Every row comes from one small tree of marks. Brackets hold a mark, then the marks that hang from it, in alphabetical order. Every link used is in the known rows. Which tree was each row made from?
In the rows, 128 means zero.
Known rows
[W [D P] [V H]]: [110 114 163 117 150 138 195 130 150 106 160 122 118 176  98 128 105  96
  78 162 136 106 122 153  98 116 152  37 104 118 148 193 127 124 142 110
 146 126 128  56 140  99 156  95]
[P D K [V H S]]: [110 150 182 127 173 189 119  65 131  99 129 151 119 146 160 164 164 119
 110 102 174 117 155 153 118 126 102 107 193 122 242 117 151 116 151 186
  39 107 139  96 109 112 175 194]
[E [V A [H K]]]: [ 58 131 149 169 145 143 173 129 146 123 122 128 166  89 142 139  96 104
  68 135 128 123 107 157  90 133  98 113 145 111 143 125 169 140 171 128
 120 115 167 170 174 135 126 162]
[D [P [K S]]]: [107 111 182 124 140 115 200 169 173 143 152 135 139 168 113 144 126 151
  85 137 131 101 147 158 122 154  94  92 136 128 178 145 100 143 130 186
 135 124 129 131 125 131 112 134]
[E [V A S [W D]]]: [ 87 162 116 160 141 179  96 109 126 104 152 115  99 125 174 148 105  92
 110 133 121 161 151 149 156  97 160 106  58  80 124 140 133 103 163 150
 109 140 168 113 168 137 111 195]
[W K]: [152 136 120 101 158 159 195 134 144 108 166 168 132 121 125 112 156 149
 108 146 143 100 154 158 126 184  84  88 119 115 141 118 152 157 116 131
 121  91 136 125 171 104 134 135]
[W V]: [115 136 107 113 144 163 173 106 168 113 157 174 123 135 128 114 143 130
  91 141 136 116 127 149 125 139 100  46 117 128 140 151 132 141 142 125
 115  90 116 105 151 109 134 126]
[K P [S V] W]: [110 124  80 128 124  87 174 206 190 131 128 135 139 137 131 131 133  70
  64 192  98 191 132 171 130  74 105  94  94 157 101 122  54 169 182 140
 134  74 126 132 103 180  93  76]
[D [P [V E W]]]: [ 71 115 126 131 131 180 142 106 214 144 103 132  98 206 163 174 123 140
  78 155 174 124 105 138 120 103 141 124 180  99 109 167 112 156  96 168
 134  72 162 106 114  81 140 131]
[K P [S D V]]: [149 141  73 127 113  79 164 167 171 130 164 109 172 158 111 144 132  86
  87 202 115 180 118 174 114  92 102  83  84 146 129 111  97 145 189 149
 162  87 109 142 103 177  98  80]
[E [V [S D K]]]: [123 158  90 100 126 124 157  89 130  91 218  92 135 114 142 123 109 119
  98 154 154 142 135 157 113 150 142 127  71  92 121 115 170 103 133 171
 140 138 118 112 169 147 121 169]
[V A]: [115 153 117 148 141 146 161 139 161 137 124 170 130 133 149 140 129 115
  87 130 138 116 114 145 134 139  73  99 111 130 138 111 151 143 142 125
 127  93 167 151 152 107  88 179]
[W [K [P [V E H]]]]: [140 104 142 114 188 177 132 103 136 105  90 165 132 156 147 141 168 112
  73 180 139 141 112 142  93 155 141 107 208  95 130 106 114 172 152 123
  96  42 145  97 121  97 157 120]
[P K V]: [116 124 152 130 169 165 149  92 144 130 122 181 132 140 143 153 167 164
  65 103 152 127 162 144 128 146  95 106 195 132 202 119 144 136 108 196
  85  82 115 109 120 123 160 153]
[K S]: [121 148 128 129 145 114 179 168 173 123 137 164 141 133 139 135 118 112
 111 151 125 116 126 153 127 131  53  74  94 128 146 138 107 146 145 155
 130  89 140 144 143 131 112 142]
[S [V E [H K]]]: [ 86 134 116 125 127 135 143 137 163 121  86 107 160 116 107 135 118 121
  75 166 162 112  83 143  71 136 120  99 175 126 121  87 169 163 170 134
 139  50 130 141 154 144 144  98]
[W K [V E]]: [129 120 119  92 141 192 141  96 149  90 143 178 106 134 131  88 170 148
 100 165 141  98 140 134 104 199 160  49 154  98 105 122 151 154 165  95
 131  81 101  84 158 101 142 133]
[S D]: [156 159  80 107 131 143 175 123 159 117 171 134 156 151 124 141 109 118
  98 153 143 122 134 160 126 130  76  96 104 125 158 138 140 129 122 143
 154  97 126 133 148 124 118 136]
[S K [V [W D]]]: [128 160  91 127 105 109 161 134 141 114 161  92  86 138  98 141 131 144
  95 160 153 124 138 156 126 112 159 107  53 114  75 122 172 122 117 145
 146  96 124  94 162 159 137  98]
[W D K]: [167 143 125 110 154 162 176 133 113  86 172 157 119 124 108 111 151 131
 113 148 124 104 187 155 131 173 121  74  98 113 146 137 151 138 123 121
 134 105 119  92 181 136 148 126]
[E [V A [W D]]]: [ 85 147 110 181 131 156 138 114 140 113 144 136 105 130 161 156 101 103
  91 138 107 153 158 154 140 101 142 101  73  90 115 159 139 108 132 132
 131 130 161 114 166 134 124 176]
[P K]: [129 133 135 114 165 155 170 123 141 129 144 168 140 132 120 144 136 165
  84 114 145 102 157 152 136 167  83 101 146 117 186 109 134 137 105 172
 100  82 125 129 148 126 133 158]
[S [V W]]: [ 97 147  77 126 128 136 170 137 191 140 138 123 124 137 133 152 129 142
  98 150 162 139 121 159 136 100  98  98  91 120 106 124 144 148 117 156
 127  70 143 134 139 118 131 106]
[W [D [P K]] [V S]]: [118 124 171 102 148 186 133  98 120 102 195 113 102 177 103 119 152 140
  87 124 140 115 171 154 135 145 200  46 123 116 184 160 115 119 154 158
 119 152  99  61 138 138 150 130]
[P D [V [W K]]]: [123 145 120 139 129 206 163  81 177  90 156 169  91 156 159 146 191 147
 126 139 160 115 183 169 136 133 106 108 161 118 142 153 159 144 117 147
  82 104 144 107 132 110 179 163]
[K P S]: [142 136 112 128 154 120 170 172 167 136 133 160 150 150 133 146 129  99
  97 172 110 149 117 168 131 115  66  86  99 128 141 128  54 163 154 143
 105  68 142 152 135 148  97 126]
[K P]: [146 134  91 118 167 152 184 143 166 139 148 157 144 149 129 152 138 117
  77 157 122 144 117 175 131 131  78  98 116 128 144 120  75 172 116 136
 102  54 147 143 149 130 108 126]
[E V]: [ 87 127 110 136 153 136 199 108 171 114 170 171 149 106 156 134 114 124
  80 132 121 137 145 154 114 141  78  95 109 113 154 145 129 138 101 157
 128  87 138 114 166 119 140 154]
[K W]: [120 142  85 110 144 149 185 159 176 126 130 159 128 125 144 128 111 106
  80 146 128 134 144 158 141 112  81 104 111 136 131 152 100 157 116 134
 122  79 142 124 147 125 115 128]
[P D [K S] [V A]]: [ 92 145 183 189 119 148 122 110 151 114 117 194 112 159 162 159 178 114
  96 113 126 128 173 149 131 136  91 104 182 154 202 120 156 115 190 173
  88 129 131 128  95 154 126 218]
[H K [V A W]]: [ 80 175  87 161 116 211 133 149 173 128 100  94 120 122 112 134  93 129
  99 140 132 140 105 167 118 107 105 135 143 129  84 126 151 156 179 137
  96  99 145 225 184 142 101 129]
[P D [V A]]: [ 96 153 125 183 123 167 146  86 175 117 133 198 105 161 174 159 171 102
  92 121 148 129 146 146 125 121  81 105 160 157 174 132 171 134 149 136
 106 102 157 124 120 120 133 209]
[W [K P]]: [166 121 104 102 171 166 192 139 142 117 167 164 137 138 117 122 170 136
  92 164 121 129 147 173 132 169 104  93 125 113 130 110  99 181 124 123
 105  64 135 133 157 128 122 116]
[V [P K] [W D]]: [123 149 156 177 160 187 124 128 105 128 114  86 105 141 128 183 127 166
  98 112 128 133 170 164 158 130 139 104 129  82 187 137 110 135 101 154
 122  96 142 116 130 142 149 135]

Which tree is each row?
[102 154 118 127 148 187 106 107 146 116 148 152 108 139 158 107 155 104
 103 135 152 129 111 138 143 131 136  60  95 124 133 115 151 136 203 117
 103 123 139 129 141 108  95 178] | [W [V A S]]
[ 61 147 110 201 113 156  92 140 176 153  64  86 104 146 169 171 134 134
  87 147 153 157  76 130 123 121 146 120 137  95  93  80 152 163 160 109
 175  66 172 151 107 110  86 149] | [S [V A E P W]]
[ 63 134 173 192 170 179 108 101 112 129 134 107 134  98 181 151 143 142
  84  85 134 168 143 143 140 167 143 120 146  89 205  80 136 138 155 167
 114 128 156 146 129 133 106 216] | [E [V A [P K] S]]
[134 137 134  97 168 169 183 145 146 111 127 125 129 124 134 135 121 141
 129 154 155  98 125 163 128 139  95  99 113  72 114 131 152 150 121 125
  89  91 164 129 157  69 146 120] | [V H [W K]]
[ 67 147 129 126 147 190 138 113 154 108 137  77 152  97 161 145  87 117
 113 133 153 134 106 170 119  96 118 120 116  73 135 140 134 140 151 169
  71 107 161 163 174 126 151 144] | [E [V [H K] S W]]
[122 146 144 141 165 162 134 111 137 110  99 130 108 154 149 177 109  95
  96 145 145 138 130 148 131  64 116  98 126 102 153 178 139 114 123 156
  92  91 158  83 130 101 177 119] | [P [V H [W D]]]
[ 69 166 149 218 119 164 134 186 155 128  81  74 137  98 115 130 100 105
 100 144 108 163  96 156  96 130  89 118 154 149 131 113 128 174 226 131
 144 120 140 230 159 172  88 127] | [H [K S] [V A P]]
[ 97 142  98 157 123  93 189 166 157 132 126  80 102 106 126 127 139 135
  64 149 151 161 119 157 116 133 132 133 109 138  96  99 145 173 126 127
 174  86 132 122 125 162 114  83] | [S [K W] [V P]]
[116 196  79 132 113 209  97 131 140 102 146  64 145 122 103 118  91  93
 108 153 138 153 108 163 110 117 129 134 132 143 131 106 166 135 230 150
 124 139 124 215 176 171  89 142] | [H K [V A [S D]]]
[111 146 140 138 112 138 173 161 164 109 135 170 116 142 141 138 133 103
 107 134 108 118 202 169 135 126  81 101 138 145 185 154  88 131 157 154
  98 116 121 119 112 173 122 170] | [P D [K S W]]
[116 119 136 121 132 152 190 117 164 109 188 136 109 179  98 120 127 116
  80 156 129 113 148 158 115 132 162  36  98 134 141 195 118 133 130 122
 161 125 111  63 147 122 146  99] | [W [D P] V]
[ 81 143 128 156 127 122 157 153 158 135 100 112 161 108 108 131 127 110
  74 148 151 124  86 152  96 116 106 105 142 149 124  85 200 153 198 127
 136 101 155 175 151 145 121 116] | [S [V A [H K]]]
[117 156  89 135 121 135 149 133 155 121 142 112 111 144 116 150 124 121
 103 153 138 146 150 159 139  89 133  86  69 124 113 140 144 124 126 148
 142  89 133  99 150 144 143  96] | [S [V [W D]]]
[160 140 130 100 147 183 164 107 109  75 185 169 106 129 105  88 171 129
 109 153 117 106 186 150 125 172 163  25 100 116 132 156 156 128 158  96
 130 118  92  62 171 130 161 111] | [W D K V]
[109 165 143 182 154 209 120 133 109 119 113  62 101 130 103 167 100 156
 106 112 114 166 165 168 129 125 145 121 146  98 167 140 110 134 123 156
 109  98 122 138 148 143 152 113] | [H [V [P K] [W D]]]
[ 93 128 149 171 156 127 162 133 140 142 127 112 146 115 118 155 164 177
  73 112 151 146 139 157 122 158 111 104 156 130 193  79 146 160 119 164
 149  79 117 126 114 144 147 117] | [S [V [P K]]]
[121 138  79 146 137 173 168 114 193 118 133 181 107 167 165 158 168  74
  65 159 116 173 165 178 134  78 105 115 168 160 161 160  68 164 130 139
  84  64 138 103 102 158 142 140] | [K [P D V] W]
[133 144 101  92 128 153 170 131 175 125 200  81 144 189 129 142 101 109
 101 158 166 124 114 164 131 123 119 103  93 118 159 146 122 139 131 167
 161 137 141 127 135 113 104 132] | [V [S [D P]]]
[ 77  85 195 123 167 155 145 103 161 137  87 140 130 184 137 171 128 148
  51 138 167 110 115 130  87 150 147 117 238 103 182 134 137 142 114 175
 120  81 143  83  95  84 161 139] | [D [P K [V E H]]]
[113 150 161 188 147 174 172 104 143 125 146 132 124 140 135 170 160 163
 104 100 146 115 169 165 125 171  83 106 174 123 234 116 128 157 101 144
 114  90 135 127 123 141 147 184] | [V [P D K]]
[103 141 108 187 127 185 100  81 177 127  95 191 104 193 176 173 180  85
  69 156 129 154 118 144 106 123 129 119 198 137 147 108 113 161 165 117
  99  55 159 122 105 134 113 201] | [K [P D [V A E]]]
[150 134  90 127 146 136 152 126 127 107 138 139  82 155 125 139 147  91
  42 173 108 173 158 166 129  95 171 131 124 138 103 147  92 148 126 144
 116  80 120  74 135 185 142  98] | [S [K [P V] [W D]]]
[ 86 139 169 171 138 171  95 151 145 142  64  96 116 148 161 176 120 163
 114 136 134 132 120 142 133 141 123 114 166  71 156 112  87 154 141 160
 125  71 142 146 104 126 111 159] | [V E [P [K S]] W]
[132 147  74 134  91 100 159 170 172 127 159  80 184 147  83 133 135  95
  78 202 117 170 117 190 107  95 114  95 111 156 121 104 107 158 208 160
 156  97 100 177 130 221 110  66] | [H [K P [S D V]]]
[113 161  78 119 148 234  84 128 154 111 111  86 137 129 108 124 114 110
  96 174 132 165  92 164  91 139 149 126 180 120 113  88  74 188 191 149
  78  45 118 193 181 172 109 113] | [H [K P] [V E S]]
[125 157  98  99 140 194 110 122 128  81 160 130  91 132 141  99 129  69
  99 151 110 152 169 146 150  94 172  49  78 128 137 171  98 120 180 119
 110 126 109  67 149 153 133 120] | [K [W D [V S]]]
[107 154 160 184 158 150 187 122 155 115 124 117 134 132 149 175 124 110
 115 129 155 111 111 162 105 132  59  93 144 118 207 134 132 158 115 109
 122  83 176 130 126 102 149 163] | [V H [P D]]
[139 161 139 135 158 185 111 110 107 120 153  67 148 139 135 161 135 148
 110 114 159 144 143 156 141 154 124 115 141 100 224  99 131 137 138 172
 133 120 127 140 113 139 121 160] | [V [P K] [S D]]
[112 146 115 118 109  78 131 162 161 114 103  99 168 150 125 148  88  69
 101 203 145 136  87 132  73 110 114  79 119 116 125 110 150 120 208 133
 178  89 122 113 105 133 112 107] | [K [S D [V E H]]]
[116 148 167 142 121 138 169 134 156 110 153 174 132 143 133 146 151 131
 120 126 126 100 184 165 124 157  65  89 137 135 205 130 120 126 146 163
  90 110 120 128 125 155 129 187] | [P D [K S]]
[117 124 113 119 130 137 204 171 172 122 155 120 109 173 118 132  92  91
  65 164 114 134 163 166 132 100 136  97  98 142 137 196  86 146 106 135
 169 119 144  83 150 143 123  96] | [K [W [D P]]]
[ 98 146 106 129 114 143 173 196 180 121 114 128 145 114 127 115 108  97
  89 164 112 132 147 170 128 102  78 103 123 150 124 159  94 164 175 152
 124 106 126 174 154 189 113 105] | [H [K S W]]
[ 95 145 103 137 113 106 162 171 196 135 125 120 125 136 139 145 125 122
 116 160 141 143 120 157 139  90  83  88  69 125 103 129 123 141 158 164
 128  88 139 142 120 136 117 104] | [K [S [V W]]]
[140 171 102 142 125 160 129 113 140 119 170 132  85 158 142 140 168 106
 107 153 147 128 119 171 138 148 131 130  96 126 117  76 131 153 169 118
  85 105 164 153 149 156  74 208] | [V A [S [K [P D]]]]
[141 188  52  79 116 165 140 146 131  88 169  58 103 123 111 101  76  86
 106 176 140 165 130 162 112 109 144 151  91 124  84 129 138 122 175 148
 128 126 105 147 161 157  95 107] | [H [V [S D [K W]]]]
[116 146 116 132 127 173 177 126 160 113 148 174 116 137 138 144 140 125
  84 117 125 117 205 171 139 134  93 114 158 143 189 145 113 137 119 146
  92  99 126 109 124 152 135 170] | [P D [K W]]
[ 74 156 124 195 135 193  94 135 163 153  56 104  96 155 181 180 117 136
  98 137 148 137  79 131 139 127 127 124 148  81 111 103 127 167 135 108
 153  72 190 164 126  90  85 180] | [V A E P W]
[119 107 143 117 138 149 177  93 162 133 172 125 147 202 121 161 139 153
  55 132 160 129 160 161 118 131 134 119 190 134 197 153 146 121 109 202
 152 132 110 102  97 125 150 127] | [S [D [P K V]]]
[104 114 146 140 138 158 139 101 172 119 124 144 102 198 137 158 128 111
  63 157 141 129 134 130  99 129 166  96 173 126 153 170 124 141 110 155
 169  89 131  57 131 121 155 126] | [W [D [P [V E]]]]
[100 156 105 154 128 187 153  75 197 115 139 165  94 170 172 174 157 127
 111 128 161 127 152 168 138  89  81 107 146 132 161 173 139 136 106 163
  81  85 152 112 117 110 164 171] | [P D [V W]]
[ 98 135 134 111 147 170 170 120 154 106 128 130 152 113 106 115 128 122
  83 149 149  98 105 160  94 127 105  54 154 125 145 144 152 152 175 124
  97  94 119 141 163 127 160 103] | [W [V [H K]]]
[101 105 138 108 141 147 201 162 173 146 147 137 129 165 121 138 115 146
  50 132 133 118 166 168 135 135 121 120 155 130 162 161  94 156  98 163
 137 113 132 113 124 133 116 117] | [D [P [K W]]]
[121 121  81 127 167 161 159 130 180 133 114 170 124 152 161 148 144  87
  44 159 115 186 142 167 136  79 110 119 162 148 137 151  61 171 130 152
  95  59 140 113 108 147 131 105] | [K [P V] W]
[145 158  80 115 139 197 108  93 149 111 160  89 160 160 128 148 153  98
  79 163 150 176 124 177 130  93 140 124 169 137 167 116 108 159 180 181
  99  97 116 166 131 185 137 114] | [H [K [P [V [S D]]]]]
[163 122 126 111 158 138 183 175 148 113 153 160 145 137 123 119 164 118
 109 183 110 135 145 174 129 159  91  78 104 118 123 113  79 171 166 134
 109  86 130 145 145 145 108 114] | [W [K P S]]
[123 121  82 115 141 152 129 120 161 125  95 154  91 161 151 139 148 104
  42 186 132 165 113 146 110 122 166 148 181 122  77 119  93 170 130 138
 120  43 124 101 118 155 118 117] | [S [K [P [V E]] W]]
